Each row was made from one walk, in order. Every step used is in the known rows, and no mark comes twice. Write each row's walk.
Known rows:
L -> J -> G: [  1  14 -30 -16  27 -23  16 -12  41  10  15  -7  11  -7 -15 -19  15  -7
  36 -23  23  26  58   7 -45 -20 -15  21 -31  10]
N -> F -> Z -> L -> J: [ -8  33   5 -17  14  -8 -57 -36  31  46  29 -20  43 -28 -29 -14  -2  14
  33 -24  15  21  70  21 -16 -36 -10  39 -32   3]
D -> E -> A -> F: [-29   3  15 -29  11  34  30 -82  11  72  21 -13  10 -26 -31  35   1  16
  36 -23   4  30  66  29  -7  37   2  18 -35  -1]
J -> G -> C -> Y: [ -7  38 -46  -1  -5 -32  37 -33 -26  -4  24  -4   7  10  14   3  14 -10
  16  12  37  -9  61 -10 -70  14  18  17 -39  23]
L -> Z -> F -> A -> E -> V: [ -3  16   7 -75  20 -24   6 -79  13  72  21   5  36 -35 -42  39 -36 -22
  35 -19 -31   9  59  18 -24   3  -4 -23 -76  26]
G -> W: [  0  25 -27  19  26 -16  29 -50  42  20  18 -10   1  -6   2  10   1   3
   9  -3  15   2  46  11 -47  -6  -5 -11 -57 -15]
N -> F: [-16  28 -11  -9  11 -12  -6 -60  28  49  33   4  13 -41   8  22   3  -4
  -1 -18  20  -5  59   8 -26  -2   8   5 -44 -13]
N -> F -> Z: [-30  39   6 -11   1  -5 -25 -68  19  41  31  -6  19 -32   0  27   4  11
  11  -4  19 -10  52  22 -10 -14   8  16 -45 -25]
G -> J: [  5  19 -20  -7  16 -19   8 -47  27  26  14  -4   1 -19  18   5   4  -3
  19   0   9  14  50  13 -46   5  -7  17 -40  -8]
Z -> L -> J -> G -> Y: [ 19  31 -44  -8  18 -32   5  -3  18   7  20 -25  25   2 -24 -31  15  -8
  50 -10  22  31  73  -3 -65 -12 -14  40 -23  42]
L -> Z -> F: [ 14  23 -41 -35  16 -21 -23 -47  50  43  29   2  41 -33 -11  -9  14  -5
  35   1  10   9  49   0 -55 -10   5  -3 -51   8]
A -> E: [-14  14  -1 -17  23 -11  14 -59  16  29  20  -4  -2 -22 -12  34  -7 -12
   8 -23  -7   8  49  12 -21  13   6   5 -53   9]
D -> E -> A -> F -> W -> G: [-53  -1  29 -28  -1  28  16 -83 -20  91  12 -33  37 -12 -40  27   1  -2
  33 -21  19  48  69  50   3  31  27   5 -43   3]
F -> Z -> L -> J -> G -> Y: [  7  42 -25  -6   8 -28 -14 -10   9   1  15 -34  32  10 -31 -27  15   5
  59   3  23  29  68  11 -50 -22 -15  51 -24  30]
J -> G: [ -4  17 -32  -7  26 -22  32 -37  35  13  16  -3   1 -10   1  -1  11  -2
  19  -9  19  11  48   4 -39   1  -1   7 -40  -4]
C -> Y: [-14  27 -32   0   7 -13   1 -57   9  14  29  -2   3 -13   9  26  11   5
   0  -7  15   1  43  13 -45  17  15  18 -38   5]
N -> F -> Z -> L -> J -> G -> C: [  1  43 -12 -17   3 -28 -23 -11  -3  25  25 -24  47  -4 -23 -38   3   0
  48  -3  36  10  89  -1 -41 -39  -8  38 -33  20]
E -> A: [ -9  18 -13 -22  32  10  28 -69  30  49  19   2  -3 -20  -8  18   6  14
  25  -9   3  23  41  28 -25  24   5  14 -41   2]
Z -> F -> A -> E: [-19   6  12 -43   2 -18  -1 -68   9  60  35  14  21 -39   0  42 -15 -18
   8 -12 -20  -2  59  16 -17  -6   8 -14 -57  11]
Z -> F: [ -2  19 -25 -18  10  -7  -7 -55  38  39  31   2  21 -34   8   2  10  -2
  15   3   8   2  47  12 -48 -11  10   1 -51  -6]
A -> F -> W: [-45  10  17 -23   1  -2 -27 -53  29  62  30  -8  18 -47  -4  35  13  -6
  16  -9  20  26  60  34   7  15  13  25 -45  -7]
J -> G -> W -> F: [  2  15 -33   3  12 -44  50 -48  55   3  14 -29  -4  19  -1  18   4  -6
  17  -3  30   3  63   8 -39   6 -15 -23 -69 -18]
Z -> L: [  7  17 -22  -1  33 -12 -12 -47  42  35  22 -17  12 -20 -11  -6   3  11
  14 -18   3  28  51   9 -37   5   3  24 -39   8]
A -> E -> V: [-14  22  10 -31  41  -3  41 -79   9  37  10 -12  -7 -17 -37  43 -30 -12
  13 -32 -22  12  48  25 -24  24  -2   0 -70  13]
Y -> G -> C: [ -7  38 -35   3   2 -18  22 -43 -20  23  25  -9   5 -14  36   6 -14  10
   2  15  33   1  48  -4 -61   8   6   4 -39   3]
Z -> L -> J -> G: [ 18  11 -35 -14  38 -26  -3  -3  47  15  18 -19  24  -4 -30 -39   6   0
  41 -30  15  39  68   1 -46 -23 -16  33 -29  25]
F -> Z: [-22  34  -4  -2  14  -4 -15 -62  28  23  15 -11   6 -15  -5  19  12  20
  20   2  12   9  35  31 -20  -3   5  25 -40 -16]
Z -> L -> J -> G -> C -> Y: [ 18  32 -48 -10   8 -33   1   0 -13  -2  25 -21  30  13 -17 -37   8  -5
  38  -7  32  20  79 -13 -78  -9  -1  40 -27  53]
C -> Y -> G: [-17  25 -39   1  -3 -15  11 -58 -17  14  39  -3   4 -12  37  25 -16  18
 -14  -6  22  -3  43   2 -48  12   7   8 -39  -5]
D -> E: [-10  10 -14  -1  18   9  17 -66  20  38  13 -17  10 -17 -16  20  -2   5
   8 -26  11  19  45  14 -38   8   3   1 -24 -14]
E -> V: [ -9  29 -12 -16  39  -2  29 -73  28  37   9 -13  -4 -19 -22  23 -12   4
  14 -18  -3  16  40  30 -38  19  -4   7 -57  -1]
L -> Z -> F -> N: [ -9  18 -26 -45  -2 -27 -45 -62  44  41  34   0  40 -41  -7  -8  16   4
  45   3  13  -4  59   8 -41 -27   1   9 -60  -7]
D -> E -> V: [-12  17  -5 -14  34  17  41 -84  13  46   2 -26   6 -12 -41  27 -24   5
  11 -32  -3  23  44  26 -41  17  -5  -4 -42 -11]
C -> Y -> G -> W: [ -7  28 -44  22   1 -20  36 -53 -11   5  37 -11   6   7  35  18 -26  16
 -12   2  25 -14  49  -3 -61   0  -3 -17 -56 -13]

Write each row's walk:
[  2  25 -23   4  10 -25  12 -47   3  25   5 -19  10   5  10 -12  11 -11
  24   2  17  17  52  18 -56   5   8   9 -51   1] => W -> G -> J
[ -5  13 -23 -46   8 -21 -42 -46  42  63  29  -3  55 -45 -14   0   6 -17
  30   2  17  23  48  16 -34 -18  14  -8 -50   0] => L -> Z -> F -> W
[-28  24   7 -22   0 -22 -10 -68  20  70  36  18  15 -47  13  41  -6  -6
  -7 -18  12  -5  63  17  -3  -2   5  -2 -41 -13] => N -> F -> A
[-25  16 -11 -17  -1 -14 -23 -57   5  57  24 -17  47 -20  -2  -6   8 -21
  12   4  22  19  49  34 -39 -18  34 -10 -59  -2] => Z -> F -> W -> G
[ -5  25 -14  -4   5 -37  15 -31  51  -5   7 -38  13  29 -25   2   9   4
  42  -1  36  11  67  27 -31 -25 -31   1 -59 -17] => L -> J -> G -> W -> F -> Z
[-12  48 -40  15 -11 -25  12 -51 -49  10  17 -20  15  19   8   1  15 -10
  10  15  38  -3  54   9 -74  23  38  16 -48  35] => W -> G -> C -> Y
[-26  30   2 -11  -4 -18 -21 -77  41  22  12 -30  -1  -5  -7  44  14  18
  15   3  20  11  42  42 -10  16   1  18 -52 -22] => W -> F -> Z
[-17  15  13 -40  23   5  -9 -29  31  45  21 -26  31  -6 -49 -21  11  26
  81 -14   7  46  83  29   0  -4 -20  59 -38  26] => E -> A -> F -> Z -> L -> J -> G
[  3  18 -27  -4   7 -21  18 -45   3  25  21  -7   1 -19  46   3 -20  11
   5   4  17  11  49   3 -52  -1 -15   6 -41 -19] => Y -> G -> J
[  5  23 -17   7  13 -42  14 -48  52   2  15 -50  14  30 -20   0  -3  16
  32   3  22  12  69  16 -28  -8 -18  -2 -69 -17] => J -> G -> W -> F -> Z -> L
[-35  12  17 -16 -10 -19 -20 -46  -6  59  16 -24  29 -18   4   9  11 -21
  33   3  24  31  72  37 -16  13  17  20 -55  -1] => A -> F -> W -> G -> J
[-16  14  -4  -6   4 -25  -8 -48  -3  44   7 -23  26  -6   8  -5   4 -21
  17   3  22  32  54  34 -37  -2  18   3 -49  -5] => F -> W -> G -> J
[-51  11  22 -42   2  10  -5 -84  24  61  33  -2  -1 -39  -8  31  19  22
  48  -5   7  10  72  38  12  20   1  40 -57  -5] => E -> A -> F -> N
[ -1  23 -36  -3 -10 -24  15 -50 -24  11  32  -3   6  -7  52  14 -22  12
  -3   7  23  -1  53  -1 -61   9  -6  10 -38  -9] => C -> Y -> G -> J
[-27  39 -17   4 -10 -23  -5 -52 -23  38  14 -30  27  -1  -4  16  19 -23
  17  11  34  20  51  34 -43  13  34   9 -44  17] => F -> W -> G -> Y
[-25   7  18 -30  13 -19  10 -66   8  50  21   8  -1 -29  -6  54 -14 -13
   2 -24 -14  11  54  20  -3  12   4  -1 -48  11] => F -> A -> E
[-16  14 -11  -2  -7 -41  28 -69  22  39  24 -19  -1   0  33  50 -29  13
 -16   0  23  -1  59  17 -22   8 -20 -36 -65 -28] => Y -> G -> W -> F -> A
[  3  35 -41 -10   7 -30  24 -10  12   2  17 -13  13   0 -11 -10  23 -15
  43  -2  32  15  62   3 -63  -7 -12  30 -27  28] => L -> J -> G -> Y
[  0  28 -15  12   2 -30  -5 -64  28  17  23 -53  16  16   7  14 -30  36
   8   7  23  11  60  19 -28  -6 -21  -6 -68 -27] => Y -> G -> W -> F -> Z -> L
[-25  18  -8  -4  -6 -37   1 -80  50  18  20 -30  -7  -2   4  33   5   8
  13  -1  25  -9  67  28 -22  -4 -13  -9 -78 -35] => G -> W -> F -> N
[-32  39 -21   3 -18 -24  -8 -50 -56  29  19 -23  31   8   6   9  11 -21
   4  14  42  12  55  25 -55  15  48   9 -46  25] => F -> W -> G -> C -> Y
[-24  14   3 -26  -2 -34  -7 -74  43  49  17  -8  -5 -20   7  58   7   0
  -2 -10  11  15  52  35  -5  26  -2   0 -47 -11] => W -> F -> A
[-36  18   6 -21   3 -12 -23 -60  23  68  35   1  29 -52   6  30  -4 -15
  -7 -18  26   9  59  25  -4  -9  16   0 -42 -21] => N -> F -> W
[-10  13  -9 -22  -9 -23 -21 -49  -3  54  18 -19  49 -16  14 -16   3 -28
  23  16  19  22  59  32 -52 -20  21  -9 -60  -6] => Z -> F -> W -> G -> J
[-43  26  24 -29   6  22  -2 -78  20  58  25  -9   7 -24 -20  34  17  30
  49   7   5  20  55  44  13  27   3  41 -49  -4] => E -> A -> F -> Z
[-19   8  18 -18   1 -41  29 -78  28  41  18 -13  -6  -1  -8  71 -21 -18
  -3 -17  -3   0  68  24  -3  18 -10 -33 -77  -6] => G -> W -> F -> A -> E
[-17  32 -12  11  -7 -26  14 -70  22  12  19 -39   3  14  18  35 -22  29
   2  13  32  -3  49  26 -25  -3 -17 -18 -69 -41] => Y -> G -> W -> F -> Z
[-32  18  -6  -2  12 -17 -10 -54   5  48  12 -23  26  -9  -8   7  10 -14
   6  -8  25  30  45  39 -25   2  31   2 -48  -2] => F -> W -> G
[  1  29  -7  10  12 -28 -15 -66  53  18  15 -49  13  14 -22  15  -4  25
  21   4  15  14  60  27 -22  -1 -11   4 -68 -18] => G -> W -> F -> Z -> L
[ -4  19 -30   8   1 -33  34 -64  31  18  23 -31  -4   5  27  31 -24  16
  -8   0  31  -1  55  11 -40  10 -17 -29 -70 -30] => Y -> G -> W -> F
[-27   5  23 -40  -1 -35   5 -81  24  47  18  -8  -7 -17  -6  77 -13 -14
  -3 -24  -9  11  60  30   8  33  -1  -8 -60   4] => W -> F -> A -> E
[  6  32 -11  -1  18 -28  -6 -16  34  21  28 -27  45   5 -31 -35 -10   6
  43 -17  25   6  87   2 -33 -58 -25  10 -52  -6] => N -> F -> Z -> L -> J -> G -> W
[-33  14  29 -37   0 -23   2 -75   0  68  36  16  13 -46  -1  62 -23 -23
  -6 -32  -7  -9  72  13  10   4   8 -12 -53   2] => N -> F -> A -> E
[-22  36 -21  12 -26 -28  10 -78  -7  -3  31 -36   5  25  27  45 -23  30
  -6  15  35 -15  52  23 -35   6  -9 -11 -69 -32] => C -> Y -> G -> W -> F -> Z
[-22  20 -19   0 -25 -44  24 -75  -5  24  35 -15   1   8  39  59 -31  13
 -22   1  28 -12  61  15 -31  17 -12 -30 -64 -18] => C -> Y -> G -> W -> F -> A
[ -3  24 -33  20  18 -17  39 -48  18  20  26 -13   2  -4  29   9 -26  16
  -4  -1  22  -2  48   0 -51 -11 -12 -23 -58 -24] => Y -> G -> W
[ 14  16 -22 -11  37 -12 -30 -22  49  34  19 -19  22 -20 -29 -25   6   8
  29 -29   7  41  60  11 -42 -17 -11  39 -28  25] => Z -> L -> J
